Every row comes from one small tree of marks. The marks that hang from a mark follow it in brackets, in the order of their numbers. Every link used is in the known rows. Which tree was each row made from?
Known rows
k_880[k_271[k_502 k_600[k_755[k_314]]]]: [ 35   2 -61 -46  -7  12 -25 -50  -2 -41  25  36 -26  -3  28 -37 -60  -7
  -1   2 -36  37 -48  29  19  38 -41  -1 -31  12 -33 -40  12  37  33   1]
k_271[k_502[k_880]]: [ 44  22 -52 -49  -9 -11 -17 -15  25 -25  10   8  -4  -1  54  -3 -31  -2
 -17 -27 -25  37 -18  26 -30   8 -34 -36 -31  26 -21   5  26  -4  15  -7]
k_692[k_849[k_314[k_600]]]: [ 42   9 -13   0  10   8 -15  -2 -20  -4  32  25 -24  43  47 -22 -28  16
  45 -45 -19  38 -25  35 -29  -8 -30 -71   2  17   6  19  22  34  50  -8]
k_849[k_692]: [ 23  15 -39 -19 -14   3  -2  22   5  -2  -6  10   3 -13  -3  10 -11  16
  21 -37  -8  31 -34   4 -36   4 -39 -34  -8  20 -13   8   9  -4  59  -9]
k_880[k_271[k_600[k_755[k_314]]] k_502]: [  4  -7 -53 -46 -11  26 -34 -45 -11 -49   9  42 -21  -5  40 -25 -41 -40
  30  -4 -45  49 -35  27  31  38 -40  20 -26  26 -19 -62  23  23  34   7]
k_849[k_314 k_692]: [ 22   2 -23 -34   7   0  21  30 -10   2   9  23 -20   5  14  -7   7  -2
  35 -48  -6  30 -35   9 -15  -6 -38 -40   6  13  -3   6  12  16  79 -22]
k_755[k_314[k_600 k_692]]: [ 33  11 -32   2  -5  21  -9  -3 -11  -8  24 -15 -24  23  30 -19 -32  -3
  40 -46 -11  61 -46  -5  -6   9 -26 -50 -31  20 -12   8  45  38  81  -1]
k_755[k_314[k_600[k_271] k_692 k_849]]: [ 33  37 -54   7  24  15  -5  -4  -1  -9  17   7 -55   9  24 -39 -29   7
  47 -64 -19  77 -41   5  21  -2 -34 -40 -35  11 -28  11  69  47  84 -22]
k_755[k_314[k_692 k_849] k_600[k_271]]: [ 38  61 -84   8  41  -5  -8  -3  -2 -10  26  -3 -51  -7  28 -48 -24  11
  37 -68 -19  50 -28   0  20   5 -18 -42 -12   8 -44  12  79  38  63 -35]
k_849[k_314]: [ 20   1 -19 -22   9  -3   0  20 -15  10  17  20 -17  10  28  -8  -3  -6
  35 -44  -6  31 -29  18   1  -7 -38 -42   3  20  -9  -7  22  29  52 -23]
k_502[k_271[k_600] k_880]: [ 34   4 -40 -30 -35 -19 -18   7  -3 -37 -19  -1  -3  -9  59  11 -13 -16
  23 -19 -12  45 -25  39 -23  -9 -46 -35 -22  31  -6 -16  21  -3  35 -18]
k_314[k_600 k_692]: [ 36  12 -46   6  -4  24   4  13 -17  11  19  -7 -30  10  17  -4 -22  14
  27 -64 -20  54 -26   9 -37  -1 -31 -62 -26  22  -8   7  38  20  54  -3]
k_849[k_314[k_600[k_755]] k_692]: [ 36   5 -41 -15   3  -4  13  30 -19  19  29  15 -22  33  31 -21   4 -15
  48 -71 -19  46 -31  30  -3 -17 -24 -38  -2  17   4 -12   7  46  68 -10]
k_271[k_502 k_600]: [ 37  13 -43 -49 -16   9  -9 -16  13 -25   2  39 -15   1  10  -2 -35  17
   4 -17 -20  33 -34  23 -34  23 -46 -39 -32  22 -14   3   6   8  28 -10]
k_600[k_755[k_314]]: [ 18  20 -35   0 -17 -21 -50  -5   4 -10  18  -6   9  21  38 -24 -30 -17
  31 -20  -3  33 -38  17  24  14 -23 -17   2  21 -21 -23  13  47  36  -7]
k_755[k_314[k_600[k_271] k_692]]: [ 34  27 -56   4  11  11  -4  -3   2 -19  28  -3 -40  13  36 -27 -26  12
  30 -41 -24  65 -50  10   9   7 -28 -46 -39  11 -16  17  59  47  79  -6]
k_849[k_314[k_692]]: [ 26   4 -23 -25  17   7  20  15 -23   1  18  13 -38   4  27 -12  -2  -5
  30 -50  -9  35 -26   6  -9   0 -34 -50   0  12  -6  -2  35  22  70 -28]
k_271[k_502[k_880] k_600[k_755[k_314]]]: [ 46  13 -47 -57 -23 -24 -35 -36  22 -55   5  19  -8  18  67 -33 -37 -27
  -5   0 -14  43 -36  38  10  19 -38 -10 -36  21 -14 -14  14  33  31  -6]
k_880[k_271]: [ 20  -2 -49 -13  -2  19 -20 -11 -11  -4  15  16 -10 -27   6  -4 -41  12
   5 -25 -26  33 -32  22  -4  16 -45 -21 -10  16 -30 -27  24   5  30   3]
k_755[k_314[k_849] k_600[k_271]]: [ 35  60 -82  10  29 -14 -27   2   6  -1  27   5 -29   0  30 -44 -25  13
  44 -64 -16  50 -31  16  32  -2 -21 -33  -7  13 -46   7  65  42  45 -28]
k_880[k_271[k_600[k_755]] k_502]: [  8  -6 -61 -45  -9  26 -26 -31 -14 -36   5  50 -16 -17  26 -12 -35 -28
  22 -17 -50  43 -23  40  11  34 -45  11 -20  28 -16 -63  17   6  12   5]
k_314[k_600]: [ 30  10 -42   9 -14  11 -19  19  -6  21  20   1  -5  17  20   1 -24  14
  37 -58 -16  52 -28  27 -24 -10 -33 -52 -25  30 -11   1  24  23  35   6]
k_692[k_849[k_314[k_600 k_755]]]: [ 37   8 -10   9  18  11 -20  -7 -26  -2  32  29 -31  53  52 -27 -29   2
  57 -45 -12  48 -34  32 -14 -17 -32 -89  -8  25   1  22   2  38  41  -5]
k_692[k_849[k_314[k_600[k_755]]]]: [ 44  12 -24   8   6  -7 -27  -3 -19  -2  36  21 -18  50  55 -29 -30   7
  47 -46 -21  36 -21  46 -17  -8 -20 -59  11  13   8   4  12  47  34  -9]
k_755[k_314[k_600 k_849]]: [ 27  20 -25   6  -2   9 -27   2  -5  13  13  -1 -20  27  22 -28 -35  -4
  61 -61  -3  70 -40   4  19  -6 -35 -34 -25  25 -29  -3  44  43  66  -7]
k_755[k_600[k_271]]: [ 34  50 -94  11  17 -13 -19  21   5   5  34   7 -13  -9  28 -15 -15  32
  16 -58 -28  28 -17  36  -7  -6 -18 -47  -5  18 -29  12  43  24  12 -16]
k_849[k_314[k_600] k_692]: [ 34  -1 -30 -21  10  13  28  36 -15  16  23  18 -28  24  20  -9   7  -1
  49 -71 -15  51 -38  20 -18 -18 -33 -50 -10  17   3   9  21  29  83  -9]

Which tree is each row?
[ 49  20 -33  14  -2  23 -12 -10 -17 -11  20   4 -27  23  27 -13 -44  33
  27 -49 -26  46 -22  17 -59   8 -24 -78 -17  15  -1  29  30  16  48  -2] | k_314[k_600 k_692[k_849]]
[ 43  39 -55  21  25  12 -25 -16 -28 -11  26   3 -33  19  35 -24 -41  18
  31 -46 -14  32 -16   6 -44   3 -18 -99  -4  24 -21  29  12   8  21 -16] | k_314[k_692[k_849] k_755[k_600]]
[ 31  48 -86  10  17 -14 -29   3  10 -16  42  -3 -15   5  45 -31 -24  16
  28 -39 -20  38 -37  20  21   4 -16 -38 -10  16 -31  15  58  43  41 -16] | k_755[k_314 k_600[k_271]]
[ 25  14 -45   4  36   6   4  19 -17  14  40  30 -47  32  47 -22   2 -11
  54 -62 -19  63 -41  40  29 -34 -42 -69 -32  23 -11   9  19  54  46 -11] | k_849[k_314[k_600[k_271] k_755]]
[ 42  17 -23  10  -2  19 -24 -22 -11 -29  23  -7 -26  36  43 -26 -50  15
  39 -30 -17  53 -43   1 -27  17 -23 -64 -21  14  -5  27  42  36  77  -3] | k_755[k_314[k_600 k_692[k_849]]]
[ 45  33 -44  13  14  13 -20 -24   3 -43  31   7 -41  25  48 -34 -45  27
  27 -29 -28  56 -46  17 -11  13 -26 -60 -29   8  -6  37  54  45  79  -6] | k_755[k_314[k_600[k_271] k_692[k_849]]]
[  9  12 -45 -44 -22  13 -13  -7  -5 -29 -14  18 -10   3  43  20 -11 -21
  55 -33 -39  47 -21  23 -29  18 -30 -30 -20  43  -5 -35  20 -11  24 -17] | k_880[k_502[k_271[k_600]]]
[ 45  39 -82  -3  34  24  13 -16   3  -5  37  18 -62  17  36 -15 -27  13
  18 -59 -38  68 -39  24 -14  -4 -33 -83 -63  21 -23  20  23  31  30  -4] | k_314[k_600[k_271[k_502]] k_692 k_755]
[ 50  23 -46  24  -4   6 -28 -14 -18  -8  27   0 -23  35  41 -26 -46  18
  27 -50 -29  43 -17  29 -44   7 -16 -64  -4  14   2   6  18  34  32  -3] | k_314[k_600[k_755] k_692[k_849]]
[  5 -10 -51 -52  -4  41 -12 -30 -14 -38  -2  52 -25 -25  15  -2 -34 -18
  22 -17 -48  47 -26  28  -1  33 -53   1 -31  30 -17 -46  27  -9  28   6] | k_880[k_271[k_600] k_502]
[ 38   4 -70 -44  -7  14 -15 -41  -2 -28  20  43 -23 -16  19 -24 -52   6
 -10 -13 -40  31 -34  42  -4  32 -46  -9 -25  12 -28 -43   2  22  10  -1] | k_880[k_271[k_502 k_600[k_755]]]
[ 20   5 -28 -13 -25 -12 -43  -7  -3 -26   1  17  -2  14  23 -23 -31 -13
  31  -5   2  37 -43  22  23  16 -42 -12 -13  18 -10 -19   3  48  49  -8] | k_271[k_600[k_755[k_314]]]
[ 45  45 -80 -35   4 -37 -37 -31  43 -52  29  11 -16   9  84 -39 -35 -16
 -16 -11 -34  42 -34  46  34  16 -23  -8 -30  14 -25  -5  37  45  19 -11] | k_600[k_271[k_502[k_880]] k_755[k_314]]
[  9  18 -47 -39 -28  -1 -32 -22  -3 -43  -2   5  -6  23  64   1 -19 -46
  65 -21 -34  48 -32  22   6  25 -20 -13 -14  39  -7 -52  19  18  30 -15] | k_880[k_502[k_271[k_600[k_755[k_314]]]]]
[ 29  15 -50  -9  34  10  25  28 -12   6  31  34 -50  23  32 -22  14  -5
  52 -65 -19  63 -48  31  15 -35 -42 -65 -30  16  -6  18  11  42  72 -13] | k_849[k_314[k_600[k_271] k_755] k_692]
[ 21  -9 -43 -21 -13   9 -37 -26 -14 -33  13  27 -15 -10  18 -33 -48  -9
  14   0 -20  40 -50  29  32  26 -49   2 -18  10 -27 -44  13  39  47   3] | k_880[k_271[k_600[k_755[k_314]]]]
[ 55  40 -92 -14   2 -20 -20  -6  28 -14  37  13 -21  16  71 -24 -26   0
  -6 -50 -47  54 -19  64   1  -8 -21 -31 -41  20 -14  -4  33  40  -2   1] | k_314[k_600[k_271[k_502[k_880]] k_755]]
[ 46  36 -54  27  28  22 -17 -19 -12 -22  28  21 -55  24  40 -25 -39  27
  31 -47 -29  61 -32  31 -24  -7 -36 -95 -41  17  -7  42  20  32  39  -4] | k_314[k_600[k_271] k_692[k_849] k_755]
[ 41  46 -64 -12  21   5 -13 -19  19  -4  28  17 -42  23  35 -36 -39  10
  39 -59 -29  71 -42  21  19   5 -31 -37 -45  17 -36   8  56  50  55 -15] | k_755[k_314[k_600[k_271[k_502]] k_849]]
[ 36  18 -46 -43 -19  -7 -31 -33  15 -36  14  25 -10  21  35 -27 -41  -7
  14  -4 -15  35 -44  25   7  29 -33 -20 -27  18 -18 -17   2  42  33  -8] | k_271[k_502 k_600[k_755[k_314]]]
[ 48  32 -65 -25   3  -6 -19 -19  29 -35  35   4 -25  22  75 -25 -32  -3
   6 -30 -34  65 -45  36  15   2 -28 -35 -54  20 -18  17  55  43  50   5] | k_755[k_314[k_600[k_271[k_502[k_880]]]]]
[ 44  41 -77 -42  10 -16 -12 -14  39 -37  17  23 -19 -16  57  -9 -23  15
 -24 -25 -38  40 -23  44  -9   7 -36 -31 -38  18 -22  15  42   7  14 -14] | k_600[k_271[k_502[k_880]]]
[ 17  27 -27  -5  15  10  -9  11 -10  15 -17  22 -24  -5 -10 -10 -16  -1
  51 -60   6  56 -29  -2  -4 -14 -53 -51 -19  26 -38   4  -4   0  50 -23] | k_314[k_755 k_849[k_692]]
[ 45  51 -99 -13  29 -13 -21  -9  13 -16  35  10 -27   3  66 -25 -20   0
   1 -46 -30  44 -19  40   3 -14 -25 -65 -37  29 -36  17  24  14  -7 -12] | k_314[k_755[k_600[k_271[k_502[k_880]]]]]
[ 29  24 -36  10  13  22  -4  17 -19  33  -1  18 -32  19  -4 -14 -16  -2
  67 -84  -5  78 -32   9  -8 -27 -48 -64 -35  31 -30   7   2  16  52  -7] | k_314[k_600 k_755 k_849[k_692]]
[ 48  47 -89 -31   6 -38 -27 -18  38 -35  22  19 -12  -4  68 -22 -25  -3
 -23 -28 -42  34 -17  59   8   7 -26 -17 -25  14 -23  -8  27  26  -8 -13] | k_600[k_271[k_502[k_880]] k_755]
[ 38  21 -31  12  31   6 -15  -7 -14 -12  37  38 -44  41  56 -30 -25  12
  48 -44 -23  52 -35  46   2 -18 -35 -83 -17  17  -1  31  12  47  41  -9] | k_692[k_849[k_314[k_600[k_271] k_755]]]
[ 35  45 -58   7  12 -18 -40 -30  13 -52  21  11 -27  10  53 -42 -42  12
  13 -12 -24  31 -36  26  13  24 -21 -33  -4   0 -14   8  35  52  47 -21] | k_600[k_271 k_755[k_314[k_692[k_849]]]]
[ 21  39 -64   3   2 -28 -45  -6  21 -23  24   8  -6   7  43 -30 -25  -2
  19 -20 -18  35 -41  35  43  12 -26 -11 -11  10 -25 -11  29  58  35 -14] | k_600[k_271 k_755[k_314]]
[ 38  19 -53 -41 -15  -8 -22 -20   9 -22  10  33 -10   9  21 -14 -37   5
   5 -17 -22  29 -28  37 -18  22 -37 -27 -21  21 -13 -18  -6  25   9  -8] | k_271[k_502 k_600[k_755]]
[ 38  14 -57 -19  24   5  34  34  -3   5  30  31 -41  12  27 -16  13   8
  41 -70 -27  52 -39  35  -1 -20 -35 -44 -19   7   1  17  33  40  80 -17] | k_849[k_314[k_600[k_271]] k_692]
[  55   54 -111  -21   21  -20  -11   -3   26  -19   38    7  -20   -9
   63  -23  -22   17  -16  -52  -42   34  -11   48  -16    2  -16  -45
  -24   21  -30   18   52   12   -2  -15] | k_755[k_600[k_271[k_502[k_880]]]]
